Each row was made from one small tree. The marks that hang from a mark follow it in brackets, in alphabetical order. Every link used is in the known rows. Write each row's tree.
Known rows:
nerot[sebetor[lugim] teguler[kozu[feri[bebet]]]]: -.26 -.02 -.32 .20 .28 .16 -.08 -.04 -.11 .08 .18 .09 .03 -.09 .02 .22 -.14 .27 .31 -.24 .36 .00 .16 -.43 -.41 .37
gufu[bebet[feri]]: .17 .08 .21 -.39 .00 -.08 .15 .00 -.07 .01 -.01 -.04 -.06 .05 -.06 -.36 .34 .04 .20 .19 -.21 -.04 -.02 .48 .08 .27
kozu[feri[bebet] teguler[nerot]]: -.03 -.19 -.01 .17 .09 -.11 -.02 .02 -.22 -.06 -.12 -.11 .14 -.06 .08 -.03 -.02 .07 -.17 -.09 -.15 .00 .00 -.04 .30 .23
feri[bebet]: .10 .32 -.05 -.08 -.16 -.01 .34 .03 -.11 -.09 .05 -.15 -.02 -.15 -.11 -.34 .02 .37 .07 .11 -.28 -.01 .06 .42 .27 .27
mami[lugim[sebetor]]: .08 .11 .17 .17 -.12 .05 .43 .07 .19 .12 .00 -.03 -.10 -.11 -.25 -.13 .22 .09 .18 .20 -.27 -.07 -.10 .71 .20 -.41
nukin[mami[lugim[sebetor[nerot[teguler[kozu]]]]]]: .19 -.18 -.18 .33 .10 .07 .08 .05 .08 -.03 -.16 .01 -.15 -.07 -.08 .33 -.24 -.27 .15 -.01 .47 -.02 -.21 .22 -.06 -.52
mami[lugim[sebetor[nerot[teguler[kozu]]]]]: .07 -.13 -.16 .15 .03 .14 .22 -.01 .15 -.01 .00 .07 -.08 -.01 -.17 .17 -.23 .00 .28 .00 .29 .01 -.14 .15 .02 -.43
kozu[feri[bebet[gufu]] teguler[nerot[sebetor]]]: -.20 -.09 .04 .28 .34 -.06 .11 .02 -.20 .18 .02 .01 .05 .02 .01 .10 .04 -.37 -.08 -.27 .02 -.02 .05 -.63 -.01 .14
nukin[mami[lugim[sebetor]]]: .20 .06 .16 .35 -.06 -.01 .31 .15 .13 .08 -.16 -.10 -.17 -.16 -.15 .03 .22 -.18 .07 .20 -.08 -.09 -.17 .77 .10 -.49
feri[bebet[gufu] kozu[teguler]]: -.25 .38 .20 -.20 -.06 -.03 .38 .04 -.08 .12 -.10 -.20 -.14 .02 .06 -.30 .00 -.04 -.03 .06 -.25 -.02 .14 -.38 .38 .10
bebet[feri[kozu[teguler]] gufu]: -.23 .11 .48 -.37 -.10 -.03 .24 -.04 .06 .27 -.07 -.15 -.19 .22 .19 -.23 .29 -.38 .02 .00 -.30 -.01 .10 -.19 .03 -.13
sebetor[lugim[mami] nerot[teguler[kozu[feri]]]]: .06 -.19 -.26 .21 .13 .06 -.63 -.08 .17 -.10 -.27 .12 -.02 .10 .19 .33 -.29 .14 -.11 .21 .36 .04 -.02 .08 -.28 .12
kozu[feri teguler]: -.17 -.09 .30 -.06 .05 -.07 .17 .04 .03 .07 -.02 -.19 .13 -.03 .04 -.02 .06 -.03 -.11 .10 -.37 .00 .06 .22 .04 .26
lugim[mami sebetor[nerot[teguler[kozu]]]]: .24 .02 -.37 .13 .06 .00 -.22 -.02 .17 -.10 -.30 .04 -.07 -.08 -.10 .21 -.50 -.10 -.39 .20 .14 .02 -.12 .52 .23 -.06
gufu[bebet[feri[kozu[teguler[nerot[sebetor]]]]]]: -.09 -.13 .34 -.41 .15 -.03 -.02 .04 -.17 .10 .01 .15 .08 .11 .03 -.15 .14 -.15 -.06 -.26 .03 -.01 -.06 -.56 .15 -.05
bebet[gufu]: .04 .24 .17 -.15 -.20 -.09 .25 -.04 .06 .00 .19 -.15 -.06 .04 -.09 -.23 .30 -.19 .10 .22 -.30 .00 .05 .18 -.07 .08
sebetor[lugim[mami] nerot[teguler[kozu]]]: .16 .00 -.29 .03 -.08 .06 -.48 -.13 .16 -.22 -.17 .07 -.03 .07 .07 .14 -.30 .25 .01 .18 .34 .05 -.09 .11 -.08 .06
lugim[mami]: .19 .24 .04 -.03 -.26 -.08 .02 .01 .11 -.12 -.13 -.12 -.03 -.10 -.09 -.15 .03 .17 -.31 .32 -.36 -.01 -.04 .90 .20 .10
gufu[bebet[feri[kozu[teguler[nerot]]]]]: .03 -.14 .32 -.46 -.02 -.13 -.13 .00 -.14 -.02 -.11 .01 .05 .14 .09 -.26 .21 -.07 -.08 -.03 -.10 -.01 -.07 -.23 .31 -.04
feri[kozu]: -.03 .21 .22 -.38 -.35 .02 .15 .08 .06 -.06 .12 -.07 .01 -.04 .01 -.27 .08 .23 -.11 .18 -.38 .02 .12 .17 .09 -.05
teguler[kozu[feri] nerot[sebetor]]: .06 -.38 -.26 .11 -.01 -.07 -.19 .02 -.10 -.14 .38 .14 .28 -.04 .03 .31 .01 -.03 -.09 -.28 .04 .03 .06 -.18 -.39 -.08
feri[kozu[teguler]]: -.19 .17 .36 -.40 -.25 -.02 .25 .07 .06 .00 .02 -.17 .06 -.02 .03 -.23 -.01 .14 -.15 .08 -.39 .02 .07 -.04 .27 .01
nerot[sebetor[lugim[mami]] teguler[kozu]]: -.03 .12 -.28 .07 -.03 .10 -.25 -.10 .09 -.05 .11 .07 .01 -.10 -.09 .22 -.12 .22 .03 -.07 .29 .01 -.01 .10 -.29 .13

Write each row's tree:
-.22 .12 .14 .14 .24 -.09 .33 .02 -.10 .21 -.14 -.23 -.08 .01 .06 -.09 .07 -.22 .01 .08 -.24 -.04 .13 -.09 .14 .35 -> kozu[feri[bebet[gufu]] teguler]
.14 -.30 -.35 .39 .03 -.06 -.70 -.01 .07 -.15 .02 .23 .17 .00 .13 .40 .05 .13 -.20 -.07 .21 -.01 -.02 .05 -.36 -.13 -> teguler[kozu[feri] nerot[sebetor[lugim[mami]]]]
-.18 .04 .10 .07 .16 -.05 .28 .07 -.12 .09 -.17 -.21 .04 -.10 .06 -.12 -.06 .14 -.06 .04 -.29 -.02 .09 .17 .27 .41 -> kozu[feri[bebet] teguler]
-.11 .08 .42 -.56 .05 -.05 .17 .06 -.05 .11 -.16 -.08 -.06 .10 .07 -.34 .18 .01 .02 .09 -.24 -.03 .03 -.02 .30 .14 -> gufu[bebet[feri[kozu[teguler]]]]
-.05 -.10 .17 -.10 -.06 -.05 .10 -.01 -.08 -.06 .22 .00 .24 -.05 -.13 -.02 .04 -.05 -.08 -.29 -.11 .03 -.10 -.27 .10 .00 -> kozu[teguler[nerot[sebetor]]]
.02 -.03 -.35 .11 -.02 -.06 .13 .05 -.15 -.11 .07 -.12 .06 -.12 .09 .02 -.10 .31 .04 .00 -.14 -.01 .17 .31 -.02 .25 -> teguler[kozu[feri[bebet]]]
.20 .17 -.05 .11 .12 .05 -.14 .00 .20 .03 -.43 .05 -.13 -.06 -.16 .03 -.39 -.16 -.47 .33 -.01 .01 -.15 .58 .32 .04 -> lugim[mami sebetor[nerot[teguler]]]
-.04 -.34 -.14 .34 .26 .14 .09 .04 .16 .10 -.11 .11 -.06 .02 -.04 .36 -.24 -.13 .16 .02 .30 .00 -.06 .10 -.17 -.35 -> mami[lugim[sebetor[nerot[teguler[kozu[feri]]]]]]
.01 -.16 -.42 .31 .17 -.09 -.05 .00 -.22 -.02 .25 .10 .07 .01 .06 .23 .03 -.22 .04 -.30 .18 -.01 .13 -.51 -.28 .01 -> teguler[kozu[feri[bebet[gufu]]] nerot[sebetor]]
-.15 .04 -.35 .13 .16 -.03 .17 -.08 -.19 .08 .10 -.16 -.09 -.05 .03 .14 -.05 -.19 .13 -.05 .15 .00 .19 -.17 -.24 .37 -> nerot[teguler[kozu[feri[bebet[gufu]]]]]
-.06 -.28 -.15 .04 .11 .10 -.42 -.08 .09 -.09 .04 .11 .07 .15 .18 .24 -.17 .15 .26 .07 .35 .07 .05 -.36 -.43 .16 -> sebetor[lugim nerot[teguler[kozu[feri]]]]
.26 .14 .06 .06 -.11 .04 -.42 .00 .26 -.15 -.33 .10 -.07 .11 .08 -.13 -.07 .33 -.09 .41 -.01 .01 -.12 .37 .13 .00 -> sebetor[lugim[mami] nerot]
.04 -.01 .09 .19 -.01 -.03 -.39 -.04 .10 -.06 -.11 .10 .13 .00 -.04 .07 .06 .11 -.18 -.08 .05 -.01 -.18 -.05 .12 -.05 -> kozu[teguler[nerot[sebetor[lugim[mami]]]]]
.27 -.03 .18 .36 .06 .05 .17 .18 .19 .04 -.30 .04 -.18 -.03 -.06 .05 -.02 -.20 .06 .23 .10 -.06 -.24 .46 .15 -.59 -> nukin[mami[lugim[sebetor[nerot]]]]
-.19 .19 .17 -.12 .02 .18 .03 -.09 .07 .09 .27 .08 .03 -.05 -.17 -.06 .12 .16 .31 -.08 .16 .03 .01 -.29 -.34 .25 -> nerot[sebetor[lugim] teguler]
.18 -.25 -.47 .19 -.09 -.14 -.17 .00 -.24 -.24 .11 -.03 .16 -.08 .11 .10 -.05 .22 -.06 -.12 .00 .01 .07 .11 .01 .09 -> teguler[kozu[feri[bebet]] nerot]
.05 .27 .08 .10 -.05 .07 -.18 .02 .21 .01 -.03 .11 -.02 -.05 -.08 -.05 .11 .28 -.07 .16 -.07 -.02 -.05 .34 -.08 .08 -> nerot[sebetor[lugim[mami]]]
.14 -.05 .16 .32 .15 .12 .17 .08 .11 .10 -.29 .01 -.21 -.06 -.13 .15 -.10 -.31 .07 .13 .33 -.03 -.24 .27 .05 -.43 -> nukin[mami[lugim[sebetor[nerot[teguler]]]]]
.04 .13 .30 -.54 -.07 -.02 .09 .06 -.04 .06 -.05 .02 -.11 .10 .04 -.38 .26 .11 .05 .20 -.24 -.03 .07 .17 .11 .08 -> gufu[bebet[feri[kozu]]]
.24 -.09 -.37 .22 -.19 -.05 -.56 -.07 .07 -.27 .12 .19 .14 -.03 .00 .21 .03 .27 -.08 -.11 .20 .00 -.10 .10 -.16 -.21 -> teguler[kozu nerot[sebetor[lugim[mami]]]]
-.07 .17 .37 -.36 -.21 .01 .14 -.03 .07 .22 .03 -.05 -.24 .21 .15 -.27 .39 -.29 .05 .11 -.28 -.01 .15 .01 -.16 -.19 -> bebet[feri[kozu] gufu]
.16 -.18 -.30 -.06 -.23 -.07 -.06 -.03 -.11 -.26 .46 .09 .25 -.08 -.09 .11 .00 .09 .03 -.31 .03 .05 -.02 -.13 -.18 -.13 -> teguler[kozu nerot[sebetor]]
-.16 .09 .09 -.13 -.03 .04 .15 .08 -.20 -.01 .07 .04 .11 -.08 -.01 -.14 -.18 .17 -.20 -.35 -.04 .02 .03 -.63 .36 -.05 -> feri[bebet kozu[teguler[nerot[sebetor]]]]
-.10 -.03 -.37 .06 .08 .01 .13 -.04 -.21 -.04 .10 -.14 .03 -.15 .02 .12 -.20 .17 .06 -.09 .09 .02 .17 .12 -.12 .42 -> nerot[teguler[kozu[feri[bebet]]]]
-.07 -.10 .38 -.27 -.17 -.10 -.07 -.09 -.03 .14 -.04 -.06 -.08 .26 .20 -.15 .34 -.46 -.06 -.12 -.16 .00 .01 -.39 .06 -.33 -> bebet[feri[kozu[teguler[nerot]]] gufu]
-.07 -.06 -.33 .14 .28 .04 .02 -.06 -.13 .03 -.04 -.02 -.11 .10 .12 .16 -.29 -.23 .13 -.01 .33 .04 .14 -.49 -.20 .26 -> sebetor[nerot[teguler[kozu[feri[bebet[gufu]]]]]]
-.20 -.09 .39 -.23 .01 -.01 .03 -.04 -.03 .26 .09 .08 -.05 .24 .14 -.04 .26 -.54 -.06 -.35 -.04 .00 .02 -.71 -.11 -.31 -> bebet[feri[kozu[teguler[nerot[sebetor]]]] gufu]
.08 .08 .06 -.07 .11 .09 .06 -.01 .12 .03 -.11 .05 -.05 -.03 -.17 -.07 -.26 -.16 -.10 .19 .00 .04 -.10 .14 .18 .06 -> lugim[sebetor[nerot[teguler]]]
.14 -.16 -.27 .04 -.20 -.02 -.37 -.08 -.01 -.24 .41 .18 .23 .01 -.02 .11 .16 .28 .26 -.25 .20 .03 -.04 -.33 -.32 -.17 -> teguler[kozu nerot[sebetor[lugim]]]
-.22 .18 .10 -.08 .04 -.01 .17 .04 -.19 .10 .08 .03 -.01 .03 .00 -.11 -.04 -.19 -.12 -.31 .00 .00 .07 -.91 .24 -.11 -> feri[bebet[gufu] kozu[teguler[nerot[sebetor]]]]
-.15 .04 -.16 -.11 -.05 .13 -.04 -.12 .03 -.05 .40 .07 .10 -.07 -.11 .13 .00 .22 .39 -.21 .29 .04 .04 -.33 -.44 .16 -> nerot[sebetor[lugim] teguler[kozu]]
